Every row comes from one small tree of marks. The marks that hang from a mark follow it in brackets, in the order of their numbers. Every link used is in the known rows. Which tree was each row made from?
In the rows, zero is written as 128.
Known rows:
q_78[q_368[q_203[q_327 q_860[q_875]] q_318]]: [114 115 121 138 102 134 141 122 136  69 112 138 119 145 132 122 121 126
 105 119 137 146 136 124 116 158  93 117 150  97 171 141 114 101 153 114
 153 148 132]
q_203[q_860]: [139  96 137 138 148 130 142 134 142  99 127 135 115 137 132 129 112 136
 124 131 138 159 131 135 144 117 134 136 104 133 161 135 126 118 131 124
 121 134 123]
q_78[q_368[q_203[q_860]]]: [129 102 125 144 126 141 133 124 132  88 123 115 134 143 141 119 122 133
 115 117 138 169 137 131 129 156 110 113 124 134 160 137 116 106 146 122
 149 139 134]
q_613[q_78[q_368] q_83]: [129  82 125 150 149 117 160 131 125 104 108 102 143 134 130 133 140 166
 109 138 128 137 154 132 126 135  97 132  92 156 150 151 132 127 130 112
 140 142 123]
q_318[q_368[q_203[q_327 q_860]]]: [121 105 131 143 117 140 141 138 112 102 116 151 142 134 135 123 126 139
 113 147 140 145 134 126 134 122 104 119 124 122 143 143 116  98 131 122
 136 150 124]
q_613[q_78 q_83[q_863]]: [124  75 125 149 140 119 166 134 124 122 118 107 125 134 120 140 113 166
 109 146 133 117 154 138 137 106 107 143 102 158 142 163 136 141 123 121
 146 133 125]
q_327[q_203[q_860[q_652]]]: [125 135 120 125 145 135 144 128 122  92 140 126 133 136 131 123 117 126
 125 130 135 137  93 135 139 116 132 141 118 141 147 140 127 125 124 115
 158 135 126]
q_319[q_470[q_875]]: [124 120 148 116 147 142 137 138 132 104 143 162 124 132 114 127 122 143
 110 141 131 156 155 157 134 131 139 136  76 170 148 158 144 120 138 128
 143 107 121]
q_203[q_327 q_860[q_652 q_863]]: [ 99 115 111 138 131  94 146 122 135 115 122 150 105 114 110 132 122 125
 128 145 133 103 116 138 143 102 140 122 128 124 155 118 114 136 128 117
 123 144 111]
q_423[q_319]: [125 119 122 161 141 155 145 137 113 110 144 121 163 146 128 130 112 149
 111 122 128 174 131 132 150 115 146 148 113 115 130 159 138 116 140 118
 149 127 129]
q_470[q_423[q_319] q_875[q_860[q_652]]]: [119 133 121 121 126 130 139 110 117 111 150 156 148 142 121 130 134 131
 106 134 169 143 157 133 132 116 150  89 102 134 123 149 150 127 165 121
 138 144 124]
q_470[q_875[q_860[q_652]]]: [107 128 132 122 145 127 146 126 131 106 141 151 104 140 122 140 126 147
 117 130 161 153 140 140 129 131 153 110  80 146 152 153 147 136 164 123
 127 127 129]
q_423[q_319 q_470[q_875[q_860]]]: [102 114 145 133 125 155 127 128 108  92 137 143 178 143 134 130 113 133
 112 129 129 161 150 145 140 123 146 132  92 112 123 138 141 129 165 134
 113 114 138]
q_368[q_203[q_327 q_860[q_875]]]: [107 110 122 148 119 124 152 125 122  85 121 154 114 141 130 120 108 136
 109 134 137 135 134 127 130 118 103 124 126 116 167 147 116 111 142 108
 136 161 135]
q_368[q_203[q_860] q_318]: [137 120 135 140 124 157 161 128 134  78 124 140 127 143 135 118 101 118
 107 122 153 161 140 116 138 112 129 116 164 112 152 160 115 100 148 122
 162 134 122]
q_327[q_203[q_368[q_318] q_860[q_863]]]: [130 123 118 119 125 152 134 145 142  90 135 121 122 133 141 121 119 125
 111 135 122 140 104 127 128 129 136 128 152 109 152 136 131 118 116 121
 157 138 113]
q_613[q_78[q_368]]: [131  98 128 146 144 128 151 124 129 109 123 110 141 144 128 138 124 159
 105 127 133 157 140 137 132 131 110 140  95 154 144 149 129 123 141 115
 143 135 132]
q_327[q_203[q_368[q_318] q_860[q_863 q_875]]]: [119 143 114 115 120 146 128 139 148  84 126 132 119 136 141 117 127 135
 103 131 120 128 112 132 122 130 129 141 147 100 157 143 141 123 128 118
 160 144 122]
q_327[q_203]: [130 140 122 139 146 157 148 142 114 100 155 115 135 146 134 127 111 143
 116 123 134 158  88 133 129 123 123 146  95 143 146 168 137 121 124 116
 166 126 130]
q_203[q_327]: [120 105 125 159 130 128 160 135 116 113 138 137 114 138 113 143 113 144
 117 140 135 148 112 130 130 115 118 134  90 132 161 150 124 118 121 116
 128 139 119]
q_327[q_203[q_368 q_860[q_652 q_863 q_875]]]: [106 156 103 117 130 130 122 125 141  99 128 133 123 128 137 117 143 137
 112 138 121 114 109 143 129 121 139 140 137 122 151 131 135 137 127 111
 157 145 126]
q_652[q_860[q_470 q_875]]: [106 182 144 136 135 121 141 126 162  93 118 161 114 133 118 124 135 150
 119 110 139 180 151 152 132 109 137 157  96 120 140 157 142 132 159 114
 148 122 123]
q_327[q_203[q_368[q_318] q_860]]: [144 113 125 118 126 158 141 141 134  84 130 123 125 142 140 125 117 126
 113 139 122 153 103 122 125 134 129 133 145 114 155 132 126 109 109 118
 154 137 119]
q_470[q_423[q_319] q_875]: [140 122 122 139 121 142 138 127 114 111 153 147 159 144 123 127 125 134
  99 126 151 145 160 141 134 116 136  99  85 134 121 168 148 117 140 119
 159 139 119]
q_652[q_860[q_875]]: [114 150 136 139 151 127 150 121 152  83 121 145 114 135 123 130 137 152
 115 106 139 192 145 139 134 108 142 151 100 114 150 169 139 126 143 113
 149 130 127]
q_863[q_83]: [158 128 119 153 142 143 157 138 138 112 132 119 125 134 122 130 118 152
 114 114 141 183 136 128 131 107 134 133  80 120 160 161 131 129 126 119
 138 116 111]
q_652[q_860[q_470]]: [125 155 149 139 138 129 149 130 156 102 120 147 117 129 116 128 124 137
 128 118 139 192 138 146 139 105 149 143 100 133 132 148 130 128 143 123
 146 116 112]
q_327[q_203[q_860[q_875]]]: [123 135 124 121 138 137 134 135 129  81 139 132 124 145 138 116 115 143
 115 125 129 142 103 136 129 127 113 152 105 125 161 152 141 122 134 110
 151 140 137]
q_860[q_470[q_423] q_652 q_875]: [110 237 121 136 122 110 133  98 147 128 127 180 138 130 105 116 152 140
 111 136 167  97 150 166 127  98 122 140 100 154 126 146 141 145 172 115
 163 135 121]
q_875[q_470 q_860[q_652 q_863[q_83]]]: [103 162 127 120 140 134 141 124 159 132 141 139 116 129 130 136 127 141
 124 141 164 141 117 136 125 113 162 114 105 147 143 123 143 150 185 133
  83 107 113]
q_875[q_470[q_423[q_319]] q_860]: [124 125 144 121 125 158 136 122 136 119 153 145 153 156 139 138 121 130
 118 152 168 160 121 128 125 124 134 107 102 144 128 124 148 115 180 133
  80 128 125]
q_78[q_368[q_203[q_327 q_860[q_863]] q_318]]: [113 109 118 140 104 135 142 128 136  79 119 128 118 135 132 123 115 122
 109 120 139 145 131 123 122 153 110 105 159 105 159 137 110 102 146 123
 155 142 123]
q_203[q_327 q_368[q_318] q_860[q_470 q_652]]: [116 133 127 129  92 113 149 118 146 113  93 168 104 121 109 131 129 106
 121 168 125 107 134 134 128 121 131 123 163 105 157  88 107 127 121 117
 119 146 101]

Which tree is each row?
[123 113 120 136  89 105 124 130 154 125 112 160 109 113 114 123 130 121
 120 169 125 102 139 143 125 114 121 104 128 119 148  89 119 128 119 126
 106 155  99]	q_203[q_327 q_368 q_860[q_470[q_423] q_863]]
[139 135 136 140 120 161 138 125 130 127 153 141 168 148 132 136 124 125
 110 146 150 145 125 140 131 113 128 117 100 156 118 142 139 114 150 127
 118 121 118]	q_875[q_470[q_423[q_319]]]
[121 168 134 136 127 144 134 123 147 115 142 159 134 149 132 134 140 148
 104 137 159 132 135 151 119 117 110 135  83 153 145 158 151 124 163 117
 124 132 129]	q_860[q_875[q_470[q_423]]]
[123 154 114 113 123 143 139 122 138  84 122 138 125 137 135 124 137 125
 109 138 126 125 109 130 123 126 128 140 153 108 157 133 131 122 124 108
 166 142 127]	q_327[q_203[q_368[q_318] q_860[q_652 q_875]]]
[117 117 137 130 137 149 132 138 116 102 145 151 163 139 120 123 117 143
 105 134 119 165 158 146 145 126 147 141 100 138 132 155 141 114 144 123
 149 115 127]	q_423[q_319[q_470[q_875]]]
[121  69 121 145 127 113 153 133 131 114 110  93 130 135 125 141 126 164
 109 139 127 120 158 139 127 141  94 136 103 153 149 152 134 134 129 121
 146 135 127]	q_613[q_78[q_368] q_83[q_863]]
[114 113 125 143 119 134 135 140 118 107 118 148 141 128 133 119 126 139
 111 144 142 136 133 130 136 118 114 117 130 122 139 145 121 105 135 125
 140 148 119]	q_318[q_368[q_203[q_327 q_860[q_863]]]]
[122  80 120 145 114 129 165 128 126  97 107  98 134 140 129 134 118 151
 100 133 135 122 164 127 123 139  87 122 142 141 142 163 125 124 137 120
 171 137 130]	q_613[q_78[q_368[q_203 q_318]] q_83[q_863]]
[100 169 127 130 130 129 132 121 162 100 133 149 139 130 129 129 143 141
 107 116 141 160 147 145 135  99 150 132 120 117 119 159 146 130 163 120
 141 127 121]	q_652[q_860[q_863 q_875[q_470[q_423[q_319]]]]]
[122 138 127 122 120 148 130 129 150 122 153 137 148 140 136 131 122 137
 115 139 167 155 132 127 123 112 146  99 105 126 127 125 151 131 183 135
  81 121 112]	q_875[q_470[q_423[q_319]] q_860[q_863[q_83]]]
[132 224 104 141 120 109 135 113 156 146 134 151 139 106 103 113 143 134
 115 131 164 105 149 160 133  78 150 111 106 146 112 138 130 159 156 127
 165 117  90]	q_860[q_470[q_423] q_652 q_863[q_83]]
[129 101 122 151 108 148 163 133 128 110 119 140 112 138 117 146 124 131
 106 152 126 147 121 119 120 128 125 120 137 104 165 132 117 111 107 118
 134 142 109]	q_203[q_327 q_368[q_318]]
[122 219 106 130 111 104 132 119 155 141 133 163 127 104 101 113 140 131
 110 127 164  95 166 165 127  89 155  97  87 150 114 147 142 164 162 124
 165 114  92]	q_860[q_470[q_423 q_875] q_652 q_863[q_83]]
[129 141 143 131 107 150 152 134 139  84 119 161 119 140 128 111  97 116
 106 125 151 146 154 131 132 122 129 110 150 121 145 155 124 110 162 124
 164 129 120]	q_368[q_203[q_860[q_470[q_875]]] q_318]
[132  78 128 142 131 122 168 126 129  80  96 109 145 134 133 122 127 145
 105 136 132 132 163 118 124 136  93 118 143 140 149 148 120 114 138 114
 155 149 121]	q_613[q_78[q_368[q_203[q_860] q_318]] q_83]
[131  94 131 137 126 135 159 119 132  83 110 120 143 144 136 131 113 140
  99 124 138 152 151 125 133 130 105 124 144 138 145 146 117 109 152 113
 155 145 129]	q_613[q_78[q_368[q_203[q_860] q_318]]]
[131 163 135 140 107 134 129 129 128 121 143 162 150 137 116 120 119 135
 109 135 149 134 159 155 131 118 130 115  79 146 115 152 149 127 158 125
 154 127 114]	q_860[q_470[q_423[q_319] q_875]]
[114 150 135 119 127 145 141 106 134 128 149 152 156 148 131 139 132 123
 120 157 172 142 120 132 130 115 146 104 118 154 120 117 140 125 183 128
  91 127 123]	q_875[q_470[q_423[q_319]] q_860[q_652]]
[114 128 142 125 131 140 130 135 136  97 132 141 140 127 129 129 117 139
 114 123 143 152 150 151 128 116 142 119  70 125 144 143 140 148 158 138
 109 103 122]	q_423[q_470[q_875[q_860[q_863[q_83]]]]]
[122 129 124 135 114 145 136 123 141  71 116 131 126 148 141 114 125 130
 106 109 143 160 146 126 122 158 109 123 149 110 164 148 122 102 161 118
 164 139 134]	q_78[q_368[q_203[q_860[q_875]] q_318]]
[120 103  98 138 112 101 141 123 147 119 104 139 103 105 116 131 140 125
 118 154 117 113 134 130 131 109 145 107 140  99 168  94 108 140 104 115
 111 148  99]	q_203[q_327 q_368 q_860[q_652 q_863[q_83]]]
[150  92 134 130 124 147 145 133 152  97 110 135 112 137 135 132 126 123
 113 143 128 162 143 125 135 128 140 123 151 104 162 119 122 110 116 124
 128 139 111]	q_203[q_368[q_318] q_860]
[121 157 142 125 136 133 145 115 162  93 127 156 124 137 128 137 146 138
 114 120 150 174 142 143 126 106 135 131  97 135 136 157 140 122 151 115
 131 129 123]	q_652[q_860[q_875[q_470[q_423]]]]
[129 118 150 102 139 137 134 123 137 100 151 174 126 135 115 124 129 133
 113 146 159 152 160 149 125 128 134 106  78 171 143 144 144 117 154 134
 127 126 115]	q_319[q_470[q_423 q_875[q_860]]]
[ 91 252 108 139 122 100 119 103 157 137 134 175 133 116 107 110 154 145
 110 131 167  76 151 174 131  87 137 135 112 151 114 151 147 160 182 121
 169 132 116]	q_860[q_470[q_423] q_652 q_863 q_875]
[118  88 116 137 117 111 150 117 133 115 105 147 109 122 117 142 139 120
 122 165 118 122 124 132 135 119 133 118 139 117 167  92 104 127 102 112
 109 158 113]	q_203[q_327 q_368 q_860[q_652]]
[108 111 139 123 139 149 133 136 117  99 146 152 154 142 122 126 111 147
 110 137 126 175 154 140 140 134 153 141 103 135 135 145 147 116 158 125
 130 118 132]	q_423[q_319[q_470[q_875[q_860]]]]
[100 164 124 138 151 118 139 127 163  88 125 141 110 125 122 127 137 157
 113 103 139 176 147 146 138  98 153 145 109 112 141 173 143 136 150 115
 155 129 123]	q_652[q_860[q_863 q_875]]
